Each row comes from the steps of one walk. Every step used is in the known rows, and no mark comes twice. Write the walk behind each row, first mark first.
In the rows, 128 means zero.
Known rows
puge tabepep: [129 123 188 144 108 113 111 114 116 128  96 125 132 130 135 158 106 133
 108 128 123 169 110 109 126 111]
puge disapa keso tabepep doda: [158  78  99 129  93 146 114 128 107 143 111 176 133 142 109 132 124 127
 102 192 124  93 174 167 150 134]
telu disapa: [130 134 179 138 137 126  89 116 124 171 142 142 104  93 133 103 131 131
 124 117 132 145 106 101 138 114]
beru disapa puge: [132 106 127 112 163 132 130 122 123 118 112 168 105 161  98 128 139  85
 119 124 141 189 147 125 115 121]
beru disapa keso: [119  98 120 137 161  82 119  96 156 139  78 189 113 137 153 105 140  98
 110 157 119 118 129 118  95 116]
puge tabepep doda: [140 130 175 129  78 125 121 101  99 141 110 133 107 157 101 173 100 145
  97 139 141 165 153 102 149 130]
doda napi puge tabepep keso disapa: [168 157  77 128 136 139 155 139 179  97 141  96 125  73 191 124 148 119
 147 131  82 116 107 110 111 115]
telu disapa keso tabepep doda napi: [184 118  85 125  94  71 132 133 144 189 114 136  89 100 154 159 159 134
  95 166 135  76 154 108 160  84]
beru disapa puge napi doda: [101 123 111 106 185 105 133 114 116 115 118 146 139 172  64 146 120  89
 107 177 133 190 149 167 124 132]
puge disapa beru pobo: [102  82 218  97 119 143  86 118  77 115 121 192 208 151 103 100 116 132
 147  91 137 114 144 134 119 171]
disapa keso: [117  97 133 151 137 114 107 107 147 137  81 180 138 110 144 126 132 136
 112 141 139  83 129 136 122 107]
tabepep doda: [128 123 158 125 108 153 112 128 112 157 132 164 113 151 101 137 113 146
 101 139 149 115 159 105 153 146]
telu disapa keso napi: [109 129 116 156 147  89  79 114 137 135 138 165  83  94 126 129 166 141
 146 125 143 103  71 140 122 108]
napi doda: [132 126 181 136 170 132 126 120 147 141 109 119 165 145 129 130 100 152
  90 160 109 108 102 132 136 125]
beru disapa doda napi puge tabepep: [119 150 114 130 129  91 170 130 143 132 124  21 120 156 182 124 102 111
 129 122 103 169 100  95 105 119]
puge disapa beru: [ 95 130 182 127 133 161 100 114  79 109 128 188 174 139 114  76 103 132
 144 107 132  91 128 135 121 161]
napi puge disapa: [ 99 116 119 128 136 200 111 135 114 127 161 112 146 123 127  80 116 144
 148 122 109 152 119 158 113 185]
disapa beru: [109 138 188 135 128 114 117 115 104 126 106 176 160 136 125  94 114 140
 121  88 151  92 134 115 118 132]
doda napi puge disapa beru: [102 147 110 105 134 167 140 138 109 108 154 124 171 129 154  78 135 151
 161  83 130  79 117 148 105 177]
keso napi puge tabepep doda: [112 160 113 133  78 128 123 122 100 111 160  79  75 156  86 177 132 173
 129 113 146 198 106 147 122 165]
disapa doda napi: [115 123 158 139 148 143 134 169 133 138 120 106 154 136 169 116 110 133
 128 122 142  58 108  93 152 100]
telu disapa beru pobo: [119 102 232 102 119  71  84  94  97 160 130 159 163 115 110 106 131 138
 127  64 135 133 131 105 121 128]
doda napi puge disapa: [109 135  92 108 139 196 130 165 132 121 156 100 146 118 163 101 137 145
 157 113 120 119 100 138 117 166]
tabepep keso: [142 129 188 147 160 135 123 137 159 136 105 173 146 106 132  93 129 107
 137 118 125  83 140 106 120 117]
doda napi puge: [121 145 105 120 138 146 147 157 152 142 136  87 130 112 167 118 148 161
 130  96 129 114 107 121 114 137]
napi puge tabepep keso disapa doda: [138 133 112 165 136 147 138 108 164 105 153  77 135 104 168  90  78 104
 147 150  82 131 108 121 128 114]
tabepep doda napi puge disapa keso: [117 117  31 103 106 185 148 129 150 139 143 128 125 129 141 122 143 159
 144 145 130  69 153 158 126 179]

Which walk is each row?
[127 140 126 124  71 133 142  96 122 147 136  72 101 148 108 160  98 160
 101 120 127 193 148 130 128 159] : napi puge tabepep doda
[161 111  90 113  82 175 119  98 104  98 139 163  91 148  78 189 115 125
 111 157 135 188 167 134 173 123] : keso disapa puge tabepep doda
[171 137  80 110  93 123 166 169 127 163 138  78 114 130 147 144 150 161
  94 140 134 131 163 122 145 132] : keso tabepep doda napi puge
[109 154 128 148 115 115 111 129 109  95 143  75  97 135 119 159 140 159
 140 102 133 202  65 155 102 145] : keso napi puge tabepep
[106 143 101 127 163 118 168 147 150 141 142  59 123 150 178  87 112 112
 138 126 113 127 104 100 103 132] : beru disapa doda napi puge
[107 126 118 113 157 113 107 116 119 145 155 120 135 131  65 153 118 120
 107 157 132 178 133 174 162 121] : telu disapa puge napi doda
[103 138 112 133 142 143 157 158 150 141 146  52 150 133 179 103 110 150
 138 104 125  85 104 120 133 126] : disapa doda napi puge
[136 157 140 145 137 114 190 143 173 131 115  30 150 112 184 111 101 112
 150 104 103  99 118 109 114 111] : disapa doda napi puge tabepep keso
[169  98 108 136  92  74 107  94 135 192 115 146  89 111 125 134 133 130
  80 176 134 116 168 129 156  99] : telu disapa keso tabepep doda
[ 96 122  97 110 146 112 112 133  93 108 121 183 113 158  67 133 145  76
 131 145 157 205 166 147 123 136] : beru disapa puge napi
[154 143  99 146 131 144 136 111 164  97 136 108 125  83 160 105 120 114
 140 142  83 156 120 125 108 123] : napi puge tabepep keso disapa
[101 124 114 120 123 117  88 127  95 145 155 161 112 107  64 141 142 106
 138 122 165 182 151 157 157 129] : telu disapa puge napi
[163 106 204 116 111  78 114  90 124  86 102 182 190 110 128 124 118 103
 139 108 103 120 156 101 113 107] : puge tabepep keso disapa beru pobo
[158 144 137 149 140 134 148 152 154  95 120 111 148 100 184 119 100  91
 153 154  92  68 103  79 148  72] : puge tabepep keso disapa doda napi
[ 84 132 127 154 172 195 124 168 130  92 188  93 140 134 119  61 111 114
 205 120 110  96  88 165 110 168] : tabepep keso napi puge disapa doda
[165 140  98  84 105 116 176 125 112 124 106 131  79 182 100 201 142  97
 109 131 144 190 168  99 133 117] : beru disapa puge tabepep doda napi
[ 90 114 105 119 122 141 100 150  86 111 123 177 141 136  61 148 140 111
 136 128 176 177 165 161 151 135] : disapa puge napi
[171 132  66  96  88 169 148 134 117  98 137 147  97 139 102 209 142 127
 114 152 140 150 160 119 170 111] : keso disapa puge tabepep doda napi
[181  99  82 121  94  94 148 152 140 160  79 148 114 131 152 168 155 140
  82 170 142  55 174 129 153  92] : disapa keso tabepep doda napi
[ 95 161 133 134 165 160 127 140 116  77 173 155 148 121  98  54 145 125
 199  82 129  92  99 171  79 185] : tabepep keso napi puge disapa beru
[138 140 129 109 114 150 139 157 128 151 129 156 117 137 127 153 142 153
 112 122 153  87 148  89 161 134] : tabepep doda napi
[120 144 174 154 171 134 107 164 135 106 127 179 110 112 109 118 161 113
 167 114 136  95  97 115 112 121] : tabepep keso napi
[146 155 191 151 175  93 143 131 155  93 108 103 134 138 111 163 120 119
 122 150  98 130  71 134 112 102] : puge tabepep keso napi doda
[117 157 134 140 111  99 149 120 147 161 158   4 116 108 187 125 101 140
 136 106 108 157  73 104 135 101] : telu disapa doda napi puge tabepep
[169 121  35 118  95  97 169 143 155 163 105 101 110 124 158 151 156 156
  92 152 139  86 170 146 134 119] : disapa keso tabepep doda napi puge
[ 95 121  73 151 146 115 112 121 151 110 129 137 110 116 130 127 164 163
 147 114 141 115  81 177  90 139] : disapa keso napi puge
[140 121 153 123 106 118 117  97 117 146 127 114  92 118  95 169 125 116
 118 101 137 212 124 133 141  99] : telu disapa puge tabepep
[152  99 190 111 146 113 105 108 134  96 123 211 184 104 121  89 135 105
 149 101 114  71 162 103 118 122] : tabepep keso disapa beru pobo
